What can hang from each mark
F: S
B: D
N: V
G: S
V: H Q
S: B F G H R
H: D V
R: D
Q: V
D: B G P R

Known rows, with every way that one mark hangs from another
F(S(B(D(R)) G)): [ 36.9  24.0 -12.8  24.1  -7.3   4.8  10.7   8.9   2.9 -14.7  37.8 -23.4
  18.4  -9.9  13.4  21.9   6.0  21.4   0.5  16.2 -13.0  10.1 -11.1 -22.5
 -27.0  -9.3  13.2  23.5 -18.6]
R(D(G P)): [ -1.4   4.7  -9.6  30.2  17.7   0.2   0.5   0.2   9.4   2.5  13.6  -4.2
  11.8 -12.2   4.0   6.8  43.6  16.4  -2.3  15.0   1.0 -17.2 -23.7 -17.6
 -23.2   5.0  -0.7  25.3  -1.0]
H(D(B R) V(Q)): [ -4.6  -3.4 -11.9  -1.1  42.5  -4.1   4.1   1.9  14.5  18.6 -20.6 -26.8
  -8.4  21.0 -16.7 -22.0   0.8  -0.7   2.9 -13.5  42.1  13.1  18.6 -31.0
  -6.1   9.9   2.4   8.1  21.3]
V(H(D(P R)) Q): [ -4.0  13.7  -1.2  21.9  30.2  -4.9  24.9 -28.0  21.4  15.5   2.9 -42.3
  -2.7  13.7 -18.8 -13.8 -12.3  -2.9  -4.1   6.0  56.6  25.0  -3.0 -30.0
  10.0  37.7  -2.2   3.3  26.4]
D(G(S(B F)) P R): [ 13.8  -4.0 -50.0  14.4   7.8 -22.3 -25.4  21.2  11.9  -0.5   7.3  10.6
  -1.9  -3.3   9.3   6.2  33.5   6.4   6.4   6.4 -18.6 -36.5  -8.6 -35.9
 -33.2 -33.8  -5.5  15.2 -27.5]
V(H(D(B)) Q): [ -9.5  14.5   8.4  24.4  21.1   1.1  24.5 -24.9  16.8  16.2   3.7 -47.0
   0.2  10.2 -19.8 -17.6 -16.5   3.8  -0.4  -8.0  46.0  23.7   2.0 -31.5
  16.4  41.5  13.0   6.2  38.2]
R(D(B G(S(F H)) P)): [  0.1  -2.3 -36.5  23.8   3.8  -7.4 -20.0  25.0   1.0   1.7   8.4  19.6
  10.2 -12.2   6.2 -11.4  48.5  27.2   5.9  12.0 -30.1 -32.0 -12.5 -14.2
 -37.4 -42.2   0.6  30.2  -5.1]
G(S(B(D(R)) H)): [ 23.9  14.8 -40.6  12.3  -4.4  -7.0   4.6  16.7  -4.2  -4.5  21.8 -11.6
  -3.8 -11.4  13.8   6.2   1.0  29.2 -15.7   3.9 -32.8   5.2  -6.3 -10.5
 -18.7 -31.2  26.7  15.2   0.6]
G(S(B(D(P)) R)): [ 24.7  16.0 -27.1  19.9  -4.8   0.9   2.5  24.0   6.4  -9.9  11.8  -7.7
  -6.8 -23.3   9.6   8.8   3.1  30.7 -16.6   8.1 -33.1  -8.9 -12.1 -17.1
 -11.3 -22.8  19.9  16.6 -10.8]
N(V(H(D) Q)): [-10.2  17.5  18.9  16.7  24.5   6.3  31.6 -40.0  10.8  24.6  16.1 -59.5
  -3.0  13.6 -24.1  -8.3 -31.3   7.4  -5.0  -3.3  53.5  30.5  -5.0 -17.9
  30.7  62.5  20.3   2.9  48.7]
G(S(F H(V) R)): [  2.0  -3.4 -36.1  -5.8  -9.0  -7.5  -3.1  12.5  -8.4   0.2  12.9   4.0
   3.3 -18.4 -11.6 -15.6 -23.2  16.7  -5.6  -3.1 -26.7  22.3  13.3  -2.9
 -14.7 -39.1  23.2  20.7  11.4]
B(D): [ 18.2  18.5  10.1  40.7  16.1  -4.6  23.0  -1.4   0.6   5.4  18.2 -41.2
 -10.4 -17.6  11.6  18.7  13.2  13.7 -21.1   0.9  -6.3  12.8 -12.1  -8.8
   6.0  24.3  20.0  27.8  10.6]
D(B P): [  7.7  12.5   3.5  34.4  17.9 -14.1  -8.7   3.3   3.3  19.1  -7.2 -12.3
  -9.2  -8.7   7.3  11.2  36.7  20.9  10.3  -0.9   6.2 -15.9  -3.7 -20.0
 -15.7  -7.6  -5.0  17.8  10.2]
B(D(G(S(F H)))): [ 12.0   3.4 -27.7  30.0   2.4  -9.4   1.5  15.8  -0.3   1.4  20.2 -17.2
  -5.1 -17.3   9.8   9.6  14.9  11.8 -16.5   5.2 -31.0   6.0  -9.0  -4.8
  -6.8  -7.8  23.4  27.9  -3.1]
H(D(B G P R) V(Q)): [ -9.3 -11.4 -27.3  -0.5  50.4  -6.5 -14.8  10.7  22.8  21.4 -33.5  -8.8
  -8.8  22.7 -14.4 -16.1  26.6  -5.9  10.0  -0.6  47.5   0.4  11.1 -32.1
 -16.2  -2.9 -13.3   6.1   5.8]
Q(V(H(D(B R)))): [  9.0  17.7  14.3  14.5  14.9 -11.5  16.3 -28.8  11.8   7.9  -2.3 -41.8
  -1.4   1.3   4.7  -3.4   0.7   0.9  -4.5 -16.4  46.9  20.9 -15.7 -37.9
  13.2  31.5  11.6  11.4  28.8]
H(D V(Q)): [-19.4   5.5   5.0  -1.2  32.3   8.2  12.8 -11.9   8.6  19.6  -8.5 -39.7
  -5.4  13.1 -30.1 -16.4 -16.2  -3.1  -4.3  -9.1  48.1  40.5   9.1 -20.7
  -1.1  30.8  14.4   0.9  33.9]
S(F G H(D)): [ -9.0   5.4 -15.3   3.4 -16.4   2.0  -3.9   6.1 -10.0 -12.9  24.6  -4.7
  14.8   9.2 -13.9 -19.2  -9.5   1.7  -2.3  17.9 -10.9  41.9  -0.7  -3.5
 -29.2 -28.9  11.3  25.9   8.9]
B(D(G)): [ 14.3   8.3  -4.3  38.7  17.9  -5.9  13.3   2.5   9.0   3.8  15.3 -32.2
  -5.7 -15.9  14.2  23.8  24.1   6.3 -17.7   3.2  -6.5   3.9 -14.5 -12.1
   5.5  25.0  18.3  27.7  -0.6]
G(S(B F H(V) R(D))): [  6.8   6.0 -43.2 -13.8 -15.6   3.8  -3.5  27.0 -12.2 -18.8  20.5  16.7
  10.7 -16.0  -7.4 -22.9 -14.0  27.9 -12.2   4.5 -41.7   9.4  -1.1 -11.1
 -29.7 -60.3  24.8  26.9   6.0]
F(S(B(D) G R)): [ 37.0  23.0 -10.6  20.6 -17.3  13.3  12.2  14.2   4.6 -23.7  36.0 -15.2
  22.0 -19.4   7.9  20.6  -6.0  24.3  -3.3  20.5 -20.0  16.8 -10.4 -16.6
 -19.2 -13.1  15.7  28.1 -20.2]
V(H Q): [ -3.2  15.5  16.0  31.4  15.4  -1.5  35.6 -39.8  11.8  21.4  24.7 -49.6
   8.9  -5.0 -17.4  -2.6 -22.2   4.9  -7.6  -5.3  38.4  25.5   0.9 -24.1
  26.2  52.7  19.7   9.8  47.1]
V(H(D(B G R)) Q): [ -4.7   1.3 -12.9  21.5  28.7  -7.3  17.1 -19.5  27.9  12.5   0.4 -35.9
   3.7  15.7 -12.3 -14.7  -3.8  -5.5   2.2  -4.3  45.8   8.3   3.1 -38.6
  14.0  37.7   4.5   8.5  20.4]
S(H R): [  9.0   5.6 -12.5   9.4  -5.5  -4.7  12.4  -6.5  -1.6  -3.3  17.7  -6.9
   8.9 -15.3  -2.8   7.8 -14.2  16.0  -9.9   7.3  -4.9  33.2   4.9   2.4
  -0.8  -7.4  15.0  25.8  16.2]

Rows
[ -8.9   0.1 -19.0  18.8  14.9   1.9  13.2 -11.0  28.3   8.8  -0.6 -28.3
   5.7   4.1 -18.3 -18.9 -16.4   4.2   0.9  -3.2  29.8  10.0   3.7 -32.3
  16.3  28.7  14.2   4.4  19.4] | V(H(D(B G(S(R)))) Q)
[ 23.4  13.1 -17.0  22.6   1.5 -13.9   0.7  23.8  -2.5 -17.2  25.7 -14.8
  -6.3  -3.1  13.9   7.6  20.7   2.0 -17.5   0.0 -29.8 -10.3 -13.7 -32.3
 -15.6 -16.5  14.1  38.9 -11.5] | S(B(D(G R)) F)
[  1.5  -0.8 -26.6   0.5 -16.0   1.1 -16.6  27.4  -3.0 -21.5   5.9  22.9
  12.5   3.4  -9.4 -23.9   1.1   9.1   1.4  29.4 -20.4  25.7   4.1  -1.8
 -30.9 -60.9  -5.1  35.9  -6.5] | S(F G H(D(B P)) R)
[  0.6   5.3 -27.4  13.9 -16.0 -13.8  -4.7   4.6 -11.8   7.4  26.0  -8.9
   1.5 -14.6  -5.7  -7.3 -10.5  19.0  -1.3  -5.4 -30.2  12.8   4.9  -6.8
 -20.3 -23.7  24.9  16.7  13.4] | G(S(F H))
[-11.0  11.3   6.9  18.3  30.8   2.0  14.4 -27.5  16.5  28.9   1.8 -43.8
  -4.9  15.9 -19.3  -7.9  -6.8   7.6   3.9   1.7  52.5  11.8  -6.2 -22.0
  22.2  44.6   7.7   4.8  38.3] | N(V(H(D(B G P)) Q))
[ 15.2  -8.1 -30.3  29.6  31.0 -26.8 -21.3  11.6  20.0  13.1 -12.3   4.7
  -3.4   0.2  19.2  15.2  56.6   6.9  15.3   3.6   7.6 -40.4  -1.7 -31.7
 -20.0 -14.5 -17.6  22.4 -17.2] | D(B G P R)
[ -3.8  11.1 -26.2 -30.0  -7.4   4.4  -4.4  23.9 -12.6 -24.0   3.0   6.6
  -2.2   8.0 -18.7 -22.8 -27.4   4.5 -12.9   3.5  -5.1  49.8   3.4 -14.1
 -25.5 -54.4  13.7  27.8  10.1] | S(B F H(D V) R)
[ 13.2   3.3 -28.8   1.2   2.7   2.9  -0.6   8.0   0.4  -4.5  14.6   5.4
  24.8 -16.6  -2.5   3.5   2.3  23.8  10.8   9.2   0.0  22.7   3.7  -5.2
 -27.5 -28.1   7.6  28.7  -2.3] | F(S(H(V) R(D(B G))))
[ 29.1  15.1  -5.4  39.5  29.4 -15.5  14.0   4.9   6.2   6.1   6.4 -27.6
 -15.1 -11.1  19.2  18.5  31.5  11.6 -17.8  13.3   0.5  -2.6 -12.3 -11.6
  -5.1   5.5  -2.1  29.0  -5.1] | B(D(P R))
[ -0.5  23.5  24.8  14.8   8.5  -3.3  21.5 -37.7   8.2   9.2   4.7 -49.9
   0.3  -3.3  -3.7   0.3 -10.7  -0.7  -9.3 -14.6  50.4  38.1 -21.6 -31.0
  16.6  44.0  19.3   6.9  36.4] | Q(V(H(D)))
[  5.9  13.1   5.0  14.8  19.9 -13.4   3.9 -24.0  16.9  10.4 -10.3 -30.1
  -2.0   2.5   6.4   0.5  16.8  -2.9  -0.2  -8.4  50.7  12.3 -20.3 -38.5
   6.3  22.6   1.2   9.4  18.6] | Q(V(H(D(B G P R))))
[ -4.2   6.8 -38.6 -29.0  10.9   8.1 -11.7  19.5   4.0 -14.8 -14.8  13.6
  -0.3   7.7 -10.5  -4.4  -4.1   8.6  -7.8  16.3  16.2  41.4  -6.3 -11.8
 -26.0 -47.8   3.1  13.6  -0.7] | S(B H(D(G P) V) R)
[ -1.8   0.5 -31.7  15.1  16.4 -14.4   1.7  -1.6  20.2  -3.2  -1.9 -22.0
  -3.9   7.5   2.1 -14.9  -0.4  -1.2   5.6  -7.2  17.0  -1.5  -6.2 -39.6
  -6.3   1.5   6.5  12.8  -4.9] | V(H(D(B G(S(F)) R)))
[  0.7   6.5 -35.7  15.7   3.4   2.8  -9.2  14.1   3.6  -4.0  16.6  11.7
  13.7 -12.4   5.3   0.2  36.9  28.0  -3.3  18.6 -19.2 -17.2 -23.9 -14.5
 -35.9 -28.2   6.9  19.0  -5.0] | R(D(G(S(B H)) P))
[ -0.6  15.3  -5.1  15.6  23.8  -7.7  25.7 -25.6  17.1  -1.4   4.6 -42.9
  -4.4   7.4  -1.5  -4.1 -15.3  -2.1  -4.0  -2.8  41.8  26.8 -11.2 -31.5
   4.6  29.9   7.0   9.0  11.1] | V(H(D(R)))
[  9.8   9.9 -30.8  12.5   7.2 -12.4 -13.6   3.7   5.3   5.1   5.4  -8.4
   5.4   3.9   0.3  10.9  13.4  13.3  22.1   9.0  18.7  21.4   0.6 -14.3
 -38.0 -19.2  -7.1  12.3 -13.8] | F(S(H(D(B G P R))))
[  1.2   4.7 -42.3  11.1   0.5  -7.1 -22.2  11.6   6.0   7.7   6.1   8.3
   2.0  -9.6   3.5  13.9  26.1  19.0   4.5  12.0 -11.3  -6.2 -13.8 -15.1
 -29.8 -31.5   6.8   5.6  -6.6] | D(G(S(B H)) P)
[  1.3  -3.2 -25.3  -0.7 -21.0   2.7  -9.1  24.5  -3.3 -25.6  13.9  15.6
  17.0   3.0  -9.7 -24.8 -10.0   7.5  -1.3  20.4 -25.3  29.4   7.8  -4.6
 -23.8 -50.1   6.1  37.6  -2.2] | S(F G H(D(B)) R)
[-15.7   5.0 -12.5  19.7  16.2   3.3  19.9 -24.4  24.7  14.9   9.7 -41.6
   5.8   6.6 -22.3 -14.4 -20.9  -1.6  -2.7  -2.8  39.9  22.6  -3.3 -30.6
  14.3  44.6  18.3  -3.2  25.3] | V(H(D(G(S))) Q)
[ 12.9  10.7 -18.6  11.9   0.8   8.2   0.9  18.6  10.9 -23.0  14.0  10.8
  14.2 -14.2   5.7   7.4  25.1  21.7 -11.1  17.4 -15.9 -17.0 -23.4 -26.2
 -20.8 -19.4   3.7  30.5 -11.5] | S(B R(D(G P)))
[ -2.2  17.5  22.6  23.2  21.0   1.4  35.3 -44.7   6.3  30.9  26.4 -57.4
   3.1   2.3 -18.6   1.1 -27.6  12.2  -5.3  -4.9  42.8  21.6  -2.2 -15.8
  36.7  62.4  24.0   8.9  54.8] | N(V(H Q))
[ 13.6  -0.8 -10.4  22.2 -11.5   5.2  -4.8  27.1   1.2 -24.1  21.6  22.4
  25.4 -16.2   0.6 -19.5  23.7  19.0  -2.5  26.7 -39.4 -20.3  -6.4 -15.5
 -25.7 -42.3  -3.4  49.9 -10.6] | S(F G R(D(B P)))
[  2.5  -9.3 -42.0  11.7  -5.1  -7.0  -6.3   3.9  12.2   1.9  14.0   1.7
  11.5 -18.1   0.7  10.9   1.6  14.1  -0.7   2.4 -18.3   2.5   0.7  -9.4
  -7.7  -8.6  20.6  13.2  -4.4] | D(G(S(H R)))
[ 13.1   0.9 -25.9  23.0  -4.2   0.1   4.9  14.0   9.2  -5.5  14.1  -1.1
   9.0 -25.3   4.7  -6.0   6.3  33.0  -3.1  -1.6 -33.0 -23.7  -1.9 -17.7
 -11.9 -11.2  19.7  21.4  -2.7] | G(S(R(D(B))))
[-15.7   2.5   1.8   1.9  34.1   4.2   3.4  -1.1   9.6  21.5 -18.9 -31.9
  -8.9  14.6 -24.1 -20.5  -3.4   2.6   2.9 -14.3  41.4  24.4  14.5 -24.8
  -3.6  16.3  10.0   5.0  32.6] | H(D(B) V(Q))
[ -3.0 -13.5 -40.7   2.4   5.4  -2.2  -3.3   1.8  12.3  12.0   8.8   0.4
  13.8 -13.5 -11.2   0.4  -6.4  10.7  -2.1   0.8  -4.4  10.8  10.4  -8.9
  -1.1  -4.4  21.3   9.5  10.6] | D(G(S(H(V(Q)) R)))
[ 11.4  17.8 -30.0  -2.7 -15.8   4.5  -4.0   9.8   3.6 -18.7  19.0  -5.9
  14.3  -2.5  -5.9  12.1 -14.9  16.1   8.4  10.0   4.4  37.6  -5.6 -16.5
 -31.3 -20.5  10.0  14.8 -15.5] | F(S(B H(D(G)) R))
[-13.8   8.1  -3.9  25.5  27.6  -1.4   9.3 -17.8  23.7  19.1  -5.9 -32.4
  -0.3  12.3 -18.1 -12.8   3.8  -0.5   4.3   2.4  50.1  13.8  -4.0 -31.5
   8.7  30.8   0.2   4.8  25.6] | V(H(D(B G P)) Q)
[ 14.6  18.2  -7.0  24.7  -4.5  -6.2   0.3  22.4  -6.1 -14.3  26.9 -18.8
  -6.8  -7.8   8.2   8.9  16.9   5.1 -17.9  -1.2 -30.3  -1.7 -16.8 -28.2
 -13.4 -11.7  20.5  36.3  -2.7] | S(B(D(G)) F)
[ 25.2   1.9 -17.4  36.4  25.3 -14.5  13.6   4.9  14.2   1.0  13.6 -27.9
  -5.3  -9.8  20.8  22.2  29.0   3.0 -17.5   4.5  -6.1  -6.8 -10.5 -18.2
   2.7  19.2   9.9  30.4 -11.6] | B(D(G R))
[-21.3  -3.7 -31.8  -7.9  28.2  -1.7 -21.7  14.2  10.6  10.4 -22.0  -8.1
 -12.7   6.7 -17.3 -14.2  10.4  -3.3   6.1  -0.3  23.3  16.1  -4.8 -22.3
 -29.4 -17.0   0.5   1.0  -4.6] | H(D(G(S(F)) P) V)
